Each row was made from one walk, in order. Every step used is in the known rows, and no mark comes twice. Write each row's walk.
Known rows
telon/midod/dozom: [ 2.009  1.208 -1.331 -0.544  0.687  0.371 -0.579  0.134 -0.327  0.455
 -1.223 -5.654  2.405  0.126 -0.502  0.999  1.089 -1.129 -2.564 -0.199
  1.642  0.336  0.042  0.080 -1.194 -1.529]
goso/dozom: [ 0.110  0.721 -0.919 -1.063 -0.889 -0.200 -0.222  0.043  0.492  0.187
 -0.129 -3.894  1.219 -0.134 -0.127  0.588  1.911 -0.034 -1.622 -0.632
  1.546  0.996  0.684 -0.942 -2.729 -2.361]
belinil/goso/zituled: [ 0.519  1.246 -1.026 -0.738 -1.063  1.354 -1.257 -0.841 -0.600  0.968
 -1.878  3.665  0.859  0.560 -1.269 -0.452  0.806  1.725 -5.005 -0.089
  1.851  0.746  3.574 -0.937 -1.245 -2.397]
goso/midod/tama: [ 0.955  1.102 -1.029 -0.633  0.106  0.154 -2.026  0.868 -0.668  0.483
 -0.502 -3.319  1.705  0.671 -0.668 -0.490  0.782 -0.389 -2.581  0.202
  1.260  0.801  0.682 -0.628 -2.702 -0.211]
zituled/telon/midod/tama: [ 4.164  0.079 -1.338 -0.421  1.392  1.279 -1.109  0.353 -2.338  3.928
 -2.689 -3.629  1.338  0.760 -1.735 -0.310  0.822 -1.415 -3.633  0.916
  0.958  0.551  0.898  1.202 -2.468 -0.744]
ramo/telon/midod/zela/dozom: [ 2.784  0.539 -0.486 -0.494  1.654  0.749 -5.595 -0.045 -0.711  0.774
 -2.299 -7.339  1.070  0.269 -0.464  0.021  0.288 -2.080 -2.115 -0.024
  2.288  0.234  1.486 -2.014 -1.636 -0.194]
zituled/telon: [ 2.485 -0.352 -0.692  0.089  0.344  0.790 -1.819 -0.182 -1.108  3.743
 -2.841 -3.009  0.504  0.537 -0.903 -1.251  1.666 -0.927 -1.334  0.146
  1.180  0.345  0.707 -0.188 -0.765 -1.642]
goso/midod/zela/dozom: [ 1.085  1.159 -0.256 -0.976  0.843 -0.762 -4.686  0.018 -0.809 -0.478
 -0.173 -7.428  0.280 -0.030 -0.556 -0.775  0.382 -1.318 -1.656 -0.199
  1.802  0.354  0.358 -2.083 -1.894 -0.644]
zituled/telon/midod/tama/kita: [ 3.627 -0.199 -1.290  0.166  1.796  0.224 -0.537  0.514 -4.231  4.298
 -3.822 -0.412  1.034  0.376 -1.558 -0.546  1.570 -1.423 -3.899 -0.230
  1.226  0.349  0.678 -0.101 -0.289 -0.392]
tama/kita: [ 0.524  0.239 -0.950  0.569  0.066 -0.598 -0.745  0.451 -1.625  1.249
 -2.311  1.513  0.001 -0.191  0.186 -0.132  2.737 -0.040 -0.441 -1.542
  1.922  0.404  0.433 -1.629  1.875 -0.590]
belinil/goso/midod/telon: [ 0.118  1.374 -0.580 -0.676  0.216  0.306 -2.699 -0.680 -2.533  1.501
 -3.289 -3.177  2.197  0.162  0.911 -1.159 -0.670  0.170 -7.090 -0.229
  1.206  0.063  1.582 -1.883 -2.790 -0.656]
zela/goso/zituled/telon: [ 3.795 -0.644 -0.775 -0.650 -0.210  2.023 -3.113 -1.486 -2.352  4.188
 -0.931  2.636  1.269  1.292 -1.882 -1.702  1.962  0.889 -2.960  0.788
  1.435  0.605  3.555  2.266 -0.591 -2.237]
zela/dozom: [ 2.192  0.572 -0.753 -0.715  0.130  0.431 -3.684 -0.087  0.278 -0.652
  0.562 -2.240  0.918 -0.150 -0.094  0.474  1.744 -0.299 -0.444  0.046
  1.939  0.532  0.130  1.136  0.091 -1.872]
ramo/telon/midod: [ 2.661  0.485 -1.709  0.109  0.566  0.749 -3.276  0.365 -0.113  1.732
 -3.314 -5.530  1.608  0.874 -0.282 -0.159  1.153 -1.100 -2.490 -0.352
  1.918 -0.600  1.922 -1.419 -1.140 -0.316]
zituled/telon/midod/goso/dozom: [ 2.909  0.153 -1.029 -1.669  1.232  0.093  0.082 -0.956 -3.592  4.088
 -2.156 -5.868 -0.443  0.363 -1.540 -0.155  1.463 -0.888 -6.184  0.351
  0.776  0.535  1.652  0.549 -3.827 -2.537]
zituled/telon/midod: [ 4.103  0.075 -1.756 -0.236  1.061  0.374 -1.388 -0.070 -1.833  4.194
 -3.560 -6.079  0.488  0.553 -1.465 -0.780  1.332 -1.531 -3.289  0.165
  1.109 -0.770  0.916  0.161 -0.956 -1.378]
zela/midod/dozom: [ 2.919  1.198 -0.701 -0.434  0.878  0.159 -0.835  0.255 -0.424 -0.208
 -0.361 -1.278  2.686  0.284 -0.334  0.430  0.914 -0.895 -1.088 -0.001
  1.757  2.371 -0.136  0.588 -0.156 -0.773]
telon/midod/zela/goso/dozom: [ 1.841  1.009 -1.208 -1.357  0.814 -0.142 -1.312 -0.233 -2.620  1.511
 -0.404 -5.567  0.292 -0.282 -0.658  0.824  1.075 -0.588 -3.589 -0.098
  1.782  0.715  1.908  0.745 -3.485 -0.438]
tama/kita/midod/telon/zituled: [ 2.241  0.258  0.278  0.096  1.876 -4.453 -1.480 -0.304 -2.508  2.515
 -0.921  4.306  1.175  0.433 -0.172 -0.755  2.099 -1.671 -4.039 -0.423
  2.023  1.151  0.878 -3.419  0.123 -1.671]
midod/telon/zituled: [ 2.558  0.238  0.166 -0.148  0.829  1.234 -2.024 -0.753 -0.338  2.511
 -2.604  3.778  1.182  0.574  0.070 -0.039  1.551 -1.194 -2.512  0.431
  2.084  1.514  1.298 -1.701 -0.921 -1.859]
goso/zituled/telon: [ 2.722 -0.384 -0.518 -0.379 -0.529  1.691 -1.622 -0.998 -0.490  3.586
 -2.217 -0.080  0.965  1.308 -1.980 -1.552  1.746  0.023 -2.171  0.319
  1.333  0.651  2.652 -0.960 -0.926 -2.743]
zela/goso/zituled: [ 2.298  0.307 -1.069 -0.679 -0.772  1.724 -2.643 -0.925 -0.882  1.339
  0.675  3.835  1.071  0.930 -0.970 -0.301  2.270  1.646 -1.838  0.338
  1.974  0.862  3.485  2.054 -0.363 -1.550]
zela/midod/goso: [ 3.009  0.997 -0.701 -0.610  1.349  0.051 -0.926  0.043 -2.470  1.089
 -0.804  2.112 -1.194  0.502 -0.500  0.210  1.728 -0.132 -2.276  0.294
  1.617  2.574  1.349  1.544 -0.182  0.341]
belinil/goso/zituled/telon/midod/zela/dozom: [ 3.822  0.776 -0.551 -1.494  1.372  1.167 -3.611 -1.566 -3.315  3.252
 -3.203 -2.549  0.458  0.389 -2.830 -1.155 -0.828 -0.612 -7.595  0.709
  1.641  0.201  3.438 -0.974 -2.268 -2.691]
ramo/telon/zituled: [ 2.884  0.090 -0.553  0.058  0.673  1.031 -3.957 -0.303  0.711  2.293
 -2.939  2.713  1.353  1.121 -1.086 -0.951  1.766 -1.264 -1.712  0.029
  2.528  0.621  2.585 -2.650 -1.047 -2.062]
telon/zituled: [ 2.731  0.632 -0.877 -0.293  0.376  0.233 -1.670 -0.165  0.364  1.838
 -1.738  3.302 -0.010  0.567 -1.368 -0.087  2.226 -0.917 -1.309  0.074
  2.314  0.735  1.476 -1.183 -0.376 -2.507]

Write each row's walk
[ 1.247  0.910 -0.572 -0.483  0.809 -3.279 -1.087  0.923 -0.444  0.433
  2.321 -1.692  1.379  0.462 -0.735  0.115  1.267 -0.637 -2.024  0.864
  1.300  1.746  0.414  0.090 -2.988 -0.526] => kita/midod/tama
[ 3.277  0.224 -0.589 -0.457  0.823  1.142 -1.229 -0.735 -1.757  4.427
 -3.822 -4.283 -0.262  1.186 -2.616 -1.273  0.758 -1.357 -3.533  0.297
  1.461  0.514  2.991 -2.643 -1.861 -1.368] => goso/zituled/telon/midod/zela
[ 0.997  0.551  0.081 -0.123  0.861 -3.224 -1.741 -0.063 -0.668  1.156
  0.520 -4.069  1.729  0.338  0.996 -0.241  1.123 -0.970 -2.849  0.435
  1.182  1.213  0.260 -1.340 -2.141 -0.632] => kita/midod/telon
[ 2.053  0.860 -1.701 -0.587  0.150 -0.338 -3.806 -0.118 -2.076  1.078
  0.108 -3.359  1.278  0.489 -0.342 -1.039  1.456  0.347 -2.727 -0.129
  1.522 -0.622  1.597  1.595 -1.108 -0.270] => zela/goso/midod
[-0.165  0.739  0.117  0.477  1.399 -5.219 -0.897  0.798 -2.357  1.415
 -0.454 -2.082 -0.876 -0.211 -0.369 -0.827  1.836 -1.507 -1.072 -1.048
  1.787  1.219  0.301 -4.189 -0.028  0.277] => tama/kita/midod/zela
[ 2.909  0.901 -1.112 -0.679  0.586  1.295 -2.314 -0.609 -2.126  2.090
 -0.866 -0.544 -0.113  0.774 -1.643  0.053  1.283  0.133 -3.077  0.321
  2.111  0.730  3.819  0.512 -1.208 -0.211] => telon/midod/zela/goso/zituled
[ 0.233  1.036  0.041 -0.058  1.113 -4.138 -1.440  0.621 -0.521  1.067
  0.739 -5.457 -0.627  0.079 -0.531 -0.557  1.086 -1.598 -0.970  0.220
  1.565  1.356  0.557 -2.941 -2.419 -0.042] => kita/midod/zela
[ 4.828  0.016 -1.069 -1.155  0.821  1.997 -2.307 -1.595 -2.873  3.862
 -0.896 -1.439  3.298  1.197 -2.395 -0.847  1.098 -0.146 -5.136  0.889
  1.357  0.312  2.828  2.646 -1.386 -2.866] => zela/goso/zituled/telon/midod/dozom
[ 2.290  1.085 -0.688 -1.622  0.808 -0.591  0.212 -0.362 -2.304  0.489
  0.330 -0.123 -0.298  0.296 -0.544  0.608  1.609  0.092 -3.628  0.040
  1.477  2.935  1.355  0.968 -2.500 -0.902] => zela/midod/goso/dozom
[ 1.831  1.420 -0.463 -0.909  0.932  0.060 -3.042 -1.085 -2.425  2.527
 -3.842  1.879  1.811  0.518 -0.404 -1.402 -0.278 -0.445 -8.180  0.231
  1.759  0.169  2.419 -2.666 -2.661 -2.092] => belinil/goso/midod/telon/zituled
[ 1.624  0.618 -0.724  0.269  1.223  0.849 -3.294  0.368 -0.679  2.135
 -4.011 -6.931  0.446  0.613 -0.351 -0.380  0.553 -1.913 -1.814 -0.363
  2.117  0.345  1.960 -3.396 -2.138  0.702] => ramo/telon/midod/zela
[ 4.278  0.111 -1.589 -0.614  0.252  1.134 -1.248 -0.726 -1.167  3.937
 -3.041 -3.156  0.940  1.341 -2.564 -1.088  1.382 -0.588 -4.125  0.267
  1.327 -0.444  2.858 -0.553 -0.963 -2.381] => goso/zituled/telon/midod
[ 0.494  0.253  0.179  0.425  1.151 -4.241 -1.167  0.107 -2.629  1.532
 -0.555 -0.950  1.523  0.050  1.171 -0.574  1.828 -0.908 -2.988 -0.857
  1.400  1.039  0.133 -2.618  0.115 -0.145] => tama/kita/midod/telon
[ 3.045  0.204 -0.751  0.013  1.647  0.322 -1.414 -0.007 -2.349  4.577
 -4.368 -7.393 -0.699  0.360 -1.526 -0.964  0.643 -2.247 -2.626  0.232
  1.289  0.180  1.039 -1.739 -1.788 -0.251] => zituled/telon/midod/zela
[ 2.793 -0.542  0.228 -0.487  0.466  2.069 -3.174 -1.366 -2.883  4.661
 -1.569  1.511  0.072  1.048 -1.954 -1.913  1.308  0.096 -2.344  0.758
  1.601  1.533  3.607  0.334 -1.363 -1.206] => midod/zela/goso/zituled/telon
[ 2.390  1.000 -1.253 -1.151  0.293  1.125 -0.421 -0.818 -1.675  1.791
 -1.194  0.455 -1.024  1.116 -1.727  0.452  1.910  0.647 -4.586  0.356
  1.683  0.767  3.283  0.193 -1.184 -1.564] => telon/midod/goso/zituled
[ 2.117  1.009 -1.450 -0.657  1.199  0.426 -0.655 -0.013 -2.318  1.860
 -1.711 -2.521 -1.479  0.309 -0.635  0.794  1.840 -0.344 -3.651  0.164
  1.525  0.457  1.501  0.987 -1.247 -0.467] => telon/midod/goso
[ 0.541  0.214 -0.520  0.299  0.363  0.343 -0.480  0.908 -2.118  1.128
 -1.545  4.093  0.840 -0.043 -0.125  0.382  2.216 -0.001 -0.852 -0.744
  1.755  1.776  0.283 -0.701  0.286 -0.026] => midod/tama/kita
[ 2.753  1.116 -0.889 -0.779  1.461  0.019 -3.373  0.163 -0.964  0.085
 -1.015 -6.500 -0.266 -0.350 -0.756  0.780  0.688 -1.836 -1.798  0.083
  2.074  0.361  0.447 -0.581 -0.913 -0.617] => telon/midod/zela/dozom
[ 2.161  0.686 -1.555  0.080  1.120 -0.130 -0.069  1.098 -2.940  1.487
 -2.303  0.727  0.864  0.066 -0.638  0.900  1.789 -0.592 -2.745 -0.782
  1.733  0.646  0.529 -0.283  0.251  0.269] => telon/midod/tama/kita
[ 2.497  0.754 -0.274 -0.552  0.894  0.144 -2.885 -0.718 -0.774  2.081
 -2.701 -0.772  1.763  0.912 -0.255 -1.092  0.848 -1.364 -4.299  0.170
  1.802  0.368  1.449 -2.968 -1.966 -1.725] => goso/midod/telon/zituled
[-0.085  1.434 -1.160 -0.407  0.576 -0.899 -1.531  0.490 -4.216  1.097
 -2.682  2.253  1.525 -0.115 -0.595 -0.986  0.250  0.601 -6.481 -1.010
  1.465  0.370  1.502 -1.750 -1.573 -0.213] => belinil/goso/midod/tama/kita
[ 4.508  0.186 -0.390 -1.146  1.288  1.084 -3.549 -1.080 -1.737  2.914
 -2.020 -4.950  0.366  0.781 -2.717 -0.930  0.545 -1.459 -3.735  0.626
  1.685  0.421  2.463 -1.169 -1.527 -2.330] => goso/zituled/telon/midod/zela/dozom
[ 1.527  1.181 -1.110 -0.096  1.016  0.045 -1.004  0.562 -0.977  1.570
 -2.691 -6.061 -0.882  0.034 -0.658  0.454  0.966 -1.701 -1.475 -0.306
  1.811  0.424  0.929 -2.008 -1.366  0.365] => telon/midod/zela
[ 2.555  1.003 -1.629 -0.416  0.847  1.066 -0.633  0.970 -0.960  1.004
 -1.160 -2.547  1.125  0.362 -0.890  1.083  1.048 -0.703 -2.583  0.436
  1.550  0.829  0.827  0.925 -2.071 -0.151] => telon/midod/tama
[ 0.752  0.432 -0.098  0.251  1.751 -4.747 -2.373  0.284 -4.214  1.801
  0.987  0.491 -0.626 -0.273 -0.231 -0.847  2.000 -0.682 -1.843 -0.571
  1.887  1.132  1.194 -0.973  0.050  0.818] => tama/kita/midod/zela/goso
[ 4.792  0.048 -0.265 -1.008  1.176  1.121 -1.145 -1.242 -3.311  3.973
 -1.718  3.684 -0.537  1.626 -2.429 -1.608  1.556  0.131 -4.205  0.904
  1.252  2.580  3.221  0.921 -0.509 -1.322] => zela/midod/goso/zituled/telon
[-0.146  1.199 -0.529 -0.214  0.341 -0.820 -2.369  0.469 -0.686  0.960
 -2.103 -7.040 -0.298  0.312 -0.454 -1.124  0.697 -1.121 -1.513 -0.546
  1.606  0.417  0.832 -3.563 -2.347  0.262] => goso/midod/zela
[ 1.071  0.643  0.194 -0.511  0.765  0.500 -3.752  0.071 -0.199 -0.159
 -0.295 -3.335 -0.318 -0.432 -0.152  0.274  1.080 -1.170  0.185  0.113
  2.081  1.431  0.194 -0.926 -0.784 -0.881] => midod/zela/dozom
[ 1.741  0.453 -0.631 -0.473  0.493  0.627 -4.163 -0.668 -2.727  1.763
 -0.704 -3.006  2.358  0.483  1.126 -1.008  0.810  0.117 -3.972  0.208
  1.292  0.184  1.452  1.158 -1.749  0.252] => zela/goso/midod/telon
[-0.298  0.629 -0.266 -1.607 -0.219  0.269  0.108 -0.607 -1.466  0.828
  0.115 -1.421 -0.593 -0.062 -0.167  0.731  2.144  0.452 -3.161 -0.089
  1.375  1.929  1.336 -0.029 -3.247 -2.082] => midod/goso/dozom
[ 0.159  0.518 -0.198 -1.082  0.052  0.405 -1.783 -0.411 -1.868  1.205
  0.409 -2.380  0.306 -0.403 -0.081  0.323  1.468 -0.027 -1.787 -0.110
  1.787  1.820  1.675  0.267 -3.335 -0.751] => midod/zela/goso/dozom
[ 5.421 -0.187 -1.387 -1.087  0.997  2.467 -2.405 -0.859 -3.611  4.345
 -0.818  1.916  2.065  1.511 -2.708 -0.779  1.133  0.221 -5.243  1.539
  1.277  0.795  3.627  3.590 -2.209 -1.352] => zela/goso/zituled/telon/midod/tama
[ 0.324  0.550 -0.256 -0.217  1.473 -4.854 -0.507  0.159 -3.733  1.655
  0.590  1.597 -1.569  0.059 -0.320 -0.426  2.665 -0.133 -3.232 -0.598
  1.480  1.202  0.787 -1.190 -0.041 -0.485] => tama/kita/midod/goso
[ 1.233  0.409 -0.092 -0.507 -0.204  1.798 -2.762 -0.835 -1.414  1.738
 -0.087  2.572 -0.169  0.637 -1.118 -0.576  1.620  0.776 -1.294  0.362
  2.139  1.829  3.511  0.082 -0.974 -0.528] => midod/zela/goso/zituled
[ 0.501  0.746 -0.960 -0.131  0.440 -0.888 -1.383  0.988 -2.656  0.814
 -1.469 -0.163  1.461  0.322 -0.520 -0.759  1.584 -0.325 -2.623 -0.972
  1.500  0.568  0.437 -1.877 -0.813  0.240] => goso/midod/tama/kita
[ 2.281 -0.437  0.132 -0.933  0.128  1.923 -1.291 -1.440 -2.390  4.301
 -1.897  2.513 -0.892  1.325 -2.041 -1.536  2.082  0.465 -3.798  0.809
  1.203  1.616  3.287 -0.124 -1.637 -2.526] => midod/goso/zituled/telon
